In the rows, zero is written as 128.
Known rows, with every way that one mark hangs from another:
bedam{rari}: [119 125 129 109 146 153 121 140 120 138 123 134 131 130 111 139 136 151
 115 122 142 132 122 105 151  95 101 125 125 127 120 132 124 125 140 118
 137 135 130 123 145]
rari{gepum zifol{zasob}}: [115 156  84 146  99 163 127 121 165 126 135 157 115 131 115  95 119 107
 127 114 118 108 128 190 112  86 109 117 113 126 146 107 118 143 140 153
 119 153 118 110 136]
bedam{kufa rari{gepum zifol}}: [116 152 118 143  76 198 108 148 137 153 120 160 120 129  94 168 127 128
  98 132 186  87 130 129 163  37  97 121 127 134 162 118 117 146 147 131
 139 132 114  94 150]
bedam{kufa rusa vonu}: [110 115 159 120  77 110 119 142 114 117 138 105 124 117 109 162 142 143
 117 137 150  79 131  46 114  81 127 138 131 112 175 137 123 134 110 111
 175  68 122 102 149]
varu{vonu{vasuro}}: [142  74 158 112 114 135 115 137 133 135 136 148 132 124 111 116 123  94
 120 134 129 130 117 203 140 119 157 125 115 127  83 131 142 137 132 138
  95 111 125 139 144]
rusa{bedam{vonu} gepum{rari{zifol}}}: [110 117  77 156  73 113  72 116 140 128 132 134  90 134 136 178 106 128
 106 146 148  98 104  94  88  50  51 139 124 116  93 142 112 131  91 135
 122  67 100  98 167]
bedam{rari vonu}: [110 115 142  99 135 159 110 145 118 135 125 125 125 131 104 154 144 161
 113 120 156 117 109  75 142  85  94 132 127 122 109 134 107 123 128 107
 152 100 130 107 158]
muravi{zasob{zifol} zelag}: [159 140 136 133  79 127  92 139 120 159 147 131 127 144 101 105 133 118
 108 175  95  51 158  96 123 102 134 120 105 113 102 136 118 124 121 141
 116 134 151 124 109]
kufa{bedam{rari} varu}: [125 146 150 100 130 130 115 127 127 112 109 129 127 122 135 190 129 108
 143 138 165 100 138 133 164  97 171 125 126 125 121 133 118 124 136 140
 159 131 129 116 156]
rusa{bedam}: [127 145 116 125 114 118 127 115 133 133 128 130 121 124 109 140 113 107
 123 137 141 125 122 126 111 109  94 131 114 127 102 141 135 131 129 128
 146 125 114 119 113]
bedam{kufa{gepum} vonu}: [116 155 156 129 108 116 129 138 122 138 126 126 110 121  91 148 136 127
 126 134 180 102 105  73 134  75 138 143 149 127 188 122 137 132 111 125
 150  86 120 108 191]
rusa{bedam{kufa rari}}: [116 140 139 105 109 143 129 140 116 158 126 134 126 122  87 180 118 127
  95 143 191 105 119  77 142  55  75 139 121 132 123 144 147 133 137 126
 176 116 111 103 127]
varu{kufa{gepum} vonu{vasuro}}: [117 102 135 132 117 120 118 142 136 147 140 158 115 124  98  99 120  70
 107 140 151 118 105 224 149  82 124 122 120 136 130 127 157 127 121 136
  84 126 101 140 185]
rari{gepum zifol}: [123 155  96 160  79 164 110 126 150 127 123 157 114 134 119 127 119 110
 126 124 129 101 134 182 130  90 120 113 118 130 138 115 106 141 137 134
 105 138 115 111 137]
kufa{gepum{rari} varu{vonu{vasuro}}}: [129  91 136 137 128  77 106 130 122 123 133 153 115 121 114 141 120  93
 145 143 123 132 120 168 137  72 201 129 124 122  98 111 144 135 134 142
 105  92 116 151 233]
muravi{zelag}: [133 129 132 136 115 129 115 142 123 137 135 127 131 142 124 125 135 108
 131 154 115  95 135 106 147 119 111 124 121 136 119 138 135 127 128 138
 131 126 138 126 133]
rusa{bedam{rari}}: [117 139 119 107 132 138 120 129 125 144 128 135 123 130  98 154 121 131
 108 131 155 126 116 104 133  79  64 130 112 128  93 146 132 125 140 116
 155 131 114 114 123]
rusa{bedam{kufa{gepum} vonu}}: [112 171 146 128  94 107 129 124 127 142 128 125 104 120  74 164 119 110
 120 145 195  97 101  70 116  57 103 146 135 129 165 135 144 134 111 125
 167  84 100  99 176]
kufa{varu}: [121 133 130 131 136 118 121 121 127 115 127 122 131 126 134 162 125 102
 144 130 116 116 143 135 112 128 192 131 119 124 114 120 112 127 136 143
 152 126 127 122 126]
varu{kufa{gepum}}: [101 158 103 148 130 110 131 138 128 144 131 142 111 126 115 111 125 104
 116 135 153 119 118 153 131  95  96 126 132 137 175 123 139 118 118 129
 115 143 105 131 166]
rusa{bedam{vonu}}: [114 134 128 116 105 120 114 118 132 127 129 120 115 126 101 152 120 119
 123 136 153 111 106  96 101  98  89 137 115 123 102 146 117 130 117 118
 157  92 112 101 131]
zelag{temara}: [123 149 145 119 121 130 139 129 133 124 128 140 117 119 129 122 122 146
 125 122 146 149 106 126 139 129 131 120 119 123 125 127 132 132 117 125
 143 125 142 125 111]
varu{kufa}: [ 97 120 108 133 118 139 122 138 131 144 135 131 123 128 135 127 125 111
 108 136 145 113 124 148 121 118  86 126 123 137 138 133 127 120 122 131
 125 137 113 121 123]
bedam{vonu}: [118 120 141 119 122 138 115 131 127 122 127 118 121 130 120 142 135 139
 129 125 140 115 114  99 118 119 126 134 129 123 122 132 109 128 116 118
 138  94 128 111 147]
varu{kufa{bedam} vonu{vasuro}}: [120  78 156 106  80 134 110 139 143 131 127 153 119 115 132 136 115  61
 112 158 178  97 113 242 171 106 125 119 120 135 111 144 149 130 114 148
  93 119 108 130 150]
varu{kufa{bedam{rari}} vonu{vasuro}}: [116  75 159  87  98 161 103 152 136 144 126 159 123 118 118 147 123  79
  98 151 196 104 109 220 191  74  92 118 120 137 103 149 147 125 126 136
 102 126 112 125 164]
varu{kufa{gepum} vonu}: [113 140 117 135 121 108 131 144 125 145 138 143 118 136 121 104 119  88
 107 133 183 119 104 197 121  86  86 122 131 144 118 114 140 122 120 131
 103 145 107 129 181]
kufa{bedam{vonu} gepum{rari}}: [122 153 130 132 102  75 113 123 125 114 115 129  94 118 125 154 132 145
 154 148 177 113  99  74 160  77 130 134 154 125 172 129 128 124  99 119
 125  78 120 125 252]
vonu{vasuro}: [129  89 145 124 122 142 114 126 135 128 131 142 125 116 106 123 129 115
 131 135 103 129 131 158 153 124 155 129 117 121 143 141 144 134 129 134
 108 112 124 140 128]
gepum{rari{zifol{zasob}}}: [114 121  80 139 114 123 117 119 146 113 144 142 114 129 139 107 126 147
 127 122 116 133 122 132 106  95 105 126 132 118 145 111 136 135 125 151
 122 133 121 121 166]
rusa{bedam gepum{rari{zifol}}}: [118 124  60 166  79 107  85 113 140 133 133 143  97 135 144 166 100 120
 105 149 137 110 120 124  99  64  59 132 125 120 105 138 133 131 102 146
 110 102 102 114 145]
zasob{zifol}: [136 139 121 131 109 134 129 123 138 142 133 142 127 120 123 128 123 132
 110 139 133 105 145 142 113 129 142 129 123 118 128 128 118 127 124 136
 121 120 145 131 122]

Rows:
[114 161 140 141 107  65 134 129 111 111 134 118 121 114 102 167 132 102
 143 140 135  83 153  83 112  70 208 134 132 115 210 115 143 132 125 132
 170 102 114 123 177]
bedam{kufa{gepum varu} rusa}
[123 152 131 123 100  96 131 137 135 129 124 148 108 127 134 124 116  70
 121 152 207 102 104 217 154  89 103 119 140 146 136 121 143 123 108 140
  99 145 107 127 197]
varu{kufa{bedam gepum} vonu}
[109 108 135 100 118 130 105 145 109 116 134 110 126 127 102 148 151 173
 117 122 125 103 124  53 126  69  92 127 119 106 140 140 109 122 122  90
 165  87 129 108 163]
bedam{rari rusa vonu}
[113 123 112 135  77 142  94 141 119 135 133 136 117 126 116 184 129 138
  81 136 146  75 146  99 126  34  98 128 133 112 182 135 140 133 109 132
 141 106 116 102 132]
bedam{kufa rari{zifol} rusa{gepum}}
[146 154 157 117  93 126 104 145 114 141 141 128 118 144 106  98 132 134
 124 158 112  93 119  83 156 104 138 112 100 119 106 137 134 131 115 131
 140 145 150 119 101]
muravi{zasob zelag{temara}}
[117 147 106 153 142  66 118 124 117 118 126 131 113 122 126 154 127 127
 155 134 126 130 129  90 125  86 180 132 136 125 146 107 125 126 131 134
 131 107 122 139 219]
kufa{gepum{rari} varu}
[118 105  66 165  79  85  81 123 125 108 139 132 105 129 155 152 123 148
 113 140  95 101 141 105 100  69  93 125 132 108 157 129 126 128  97 127
 105  92 117 127 164]
bedam{rusa{gepum{rari{zifol}}}}
[111 128 104 121 131 133 108 129 127 153 124 139 116 130 112 171 109 121
  94 141 146 111 113 106 122  58  39 134 117 124  87 149 137 121 121 129
 140 121 119 118 116]
rusa{bedam{rari} gepum}
[153 162 151 122  77 127 104 139 126 154 147 143 118 136 101 101 128 136
 103 171 110  70 132  93 138 104 150 111  95 105 102 134 122 128 112 138
 134 136 166 122  99]
muravi{zasob{zifol} zelag{temara}}
[114 104  85 165  56  94  92 134 121 126 140 129 109 123 147 177 122 142
  99 149 135  81 144  80 109  44  98 134 143 108 181 128 141 137  96 137
 124  78 114 114 166]
bedam{kufa rusa{gepum{rari{zifol}}}}
[119 113  99 145  74  57 102 125 124 105 124 123 106 114 168 172 118 141
 132 156 134  90 136  84 138  71  93 130 144 110 151 143 139 121  89 126
 122  78 130 138 187]
kufa{bedam{rusa{gepum{rari}}}}
[101 128 151 123  90 124 105 128 146 126 119 147  94 109  99 137 129  81
 134 158 170  89 103 167 176  79 132 127 130 128 201 150 139 122  97 133
 105  92 100 124 204]
varu{kufa{bedam{vonu{vasuro}} gepum}}
[120 159 147 121 134 133 136 147 112 155 122 138 121 122  86 151 136 141
 108 131 183 117 116  82 169  46 115 134 147 132 193 119 156 129 135 124
 149 126 121 120 190]
bedam{kufa{gepum} rari}
[136 149 141 128 140  84 128 128 124 119 127 136 124 133 119 136 120  78
 144 129 146 121 124 176 103 104 192 126 127 133  98 101 126 131 135 143
 125 132 120 131 185]
kufa{gepum varu{vonu}}
[140 111 157 126 135 100 115 127 132 124 130 149 122 124  97 131 120  66
 144 136 126 126 122 206 133  95 224 126 119 126 106 114 142 136 138 146
 108 118 117 144 185]
kufa{gepum varu{vonu{vasuro}}}
[141 151 131 129 109  50 118 125 122 107 119 136 109 123 148 166 116  92
 159 147 183 114 118 155 143  79 180 126 147 131 102 108 135 131 122 144
 120 107 123 135 246]
kufa{bedam gepum{rari} varu{vonu}}
[123 174 153 123 118  87 117 115 135  98 110 121 103 117 123 176 130  90
 167 144 166  90 121 118 137  96 202 133 138 122 168 125 110 126 110 137
 146  96 122 112 202]
kufa{bedam{vonu} gepum varu}
[111  97  84 157 104  68 101 134 114 122 136 121 115 124 155 151 124 156
 120 142  98 110 134  61 108  72  77 132 131 108 133 134 134 121 101 117
 121  79 130 143 175]
bedam{rusa{gepum{rari}}}
[129 180 137 130 112  47 126 109 123  84 120 122 111 108 124 164 129  94
 170 147 128  85 150 129 131  95 213 121 130 113 194 124 130 125 116 131
 149 117 121 132 187]
kufa{bedam{rusa} gepum varu}
[129 131 148 106  78  95 115 123 127  90 122 109 112 114 132 155 138 132
 145 142 144  77 129  92 129 108 133 126 130 111 167 145 114 127  99 109
 152  80 124 111 167]
kufa{bedam{rusa vonu}}
[ 98 133 127 103 112 151 118 145 130 138 118 138 119 121 131 161 129 115
 106 144 188  96 119 149 176  86  67 121 131 137 149 144 129 116 122 128
 136 138 118 114 152]
varu{kufa{bedam{rari}}}
[132 125 155  85 105  93 114 138 115  95 122 122 132 122 138 182 130 101
 135 140 160  86 139 152 137  78 167 116 121 116  90 127 122 128 132 124
 163 118 129 118 171]
kufa{bedam{rari rusa} varu{vonu}}
[108 140 142 108 117 131 119 132 118 145 127 128 131 120  98 210 117  98
 110 147 180  95 133  80 126  55 135 141 114 129 113 137 134 133 147 140
 195 114 114  97 127]
rusa{bedam{kufa{varu} rari}}
[132  76 183 113  97 131 116 140 129 135 132 140 136 116 111 173 119  60
 122 147 154  95 135 184 135  93 221 136 119 127  98 123 147 146 140 161
 138  93 121 123 144]
bedam{kufa{varu{vonu{vasuro}}}}
[124  68 187  93 115 155 109 153 118 148 131 146 140 120  97 185 125  88
 107 141 166  98 129 161 159  65 190 134 117 127  87 127 145 142 150 149
 149  98 125 117 156]
bedam{kufa{varu{vonu{vasuro}}} rari}
[121  94 175  85 109 166  95 136 136 123 112 138 113 109  98 164 139 127
 129 142 159 102 110 126 196  84 131 129 125 116 137 158 129 128 120 121
 127  81 125 116 180]
kufa{bedam{rari vonu{vasuro}}}
[107 122 136 132  78 120 105 128 134 154 128 122 108 124 113 191 106 102
  96 154 184  78 107  75 100  58  72 152 130 125 116 151 136 131  97 140
 158  63 110  93 129]
rusa{bedam{kufa vonu} gepum}
[127 129 118 142 136  65 116 136 116 119 131 136 117 131 135 152 121 110
 144 129 151 132 113 132 113  76 173 129 138 129  92  98 127 131 133 138
 121 109 122 138 233]
kufa{gepum{rari} varu{vonu}}
[122 118 138 109  88 115 124 142 139 130 124 139 123 127 156 140 113  74
 111 151 201  94 110 216 147 113  96 119 131 143  99 131 132 124 113 141
 109 134 114 116 149]
varu{kufa{bedam} vonu}
[109  87 147  95 116 161  96 131 132 142 129 138 114 118  68 160 128 129
 111 139 142 113 105  93 147  61  89 135 101 116  98 162 128 130 131 115
 150  80 107 109 145]
rusa{bedam{rari vonu{vasuro}}}
[122 164 125 132  93 117 117 141 116 123 133 141 112 123  81 152 143 143
 103 127 158  92 141  99 141  32 128 122 137 115 236 118 145 134 126 117
 147 126 104 109 181]
bedam{kufa{gepum} rari{zifol} rusa}
[137 179 116 120  97  99 108 120 128  96 119 145 104 122 106 145 140 130
 132 134 153  94 137 141 162  56 126 110 135 113 224 129 133 127 115 115
 130 139 108 118 199]
kufa{bedam{rari{zifol} rusa} gepum}
[103 122 165 120 106 131 114 135 123 123 127 111 127 120 121 196 132 107
 130 140 166  82 130  81 111  99 195 145 132 124 129 124 111 136 123 141
 178  75 123  94 145]
bedam{kufa{varu} vonu}
[146 160 145 117 100  41 126 119 123  84 124 128 118 119 129 157 123  73
 159 146 150  86 136 173 119  88 203 117 130 118 137 114 133 129 119 133
 138 118 122 131 204]
kufa{bedam{rusa} gepum varu{vonu}}
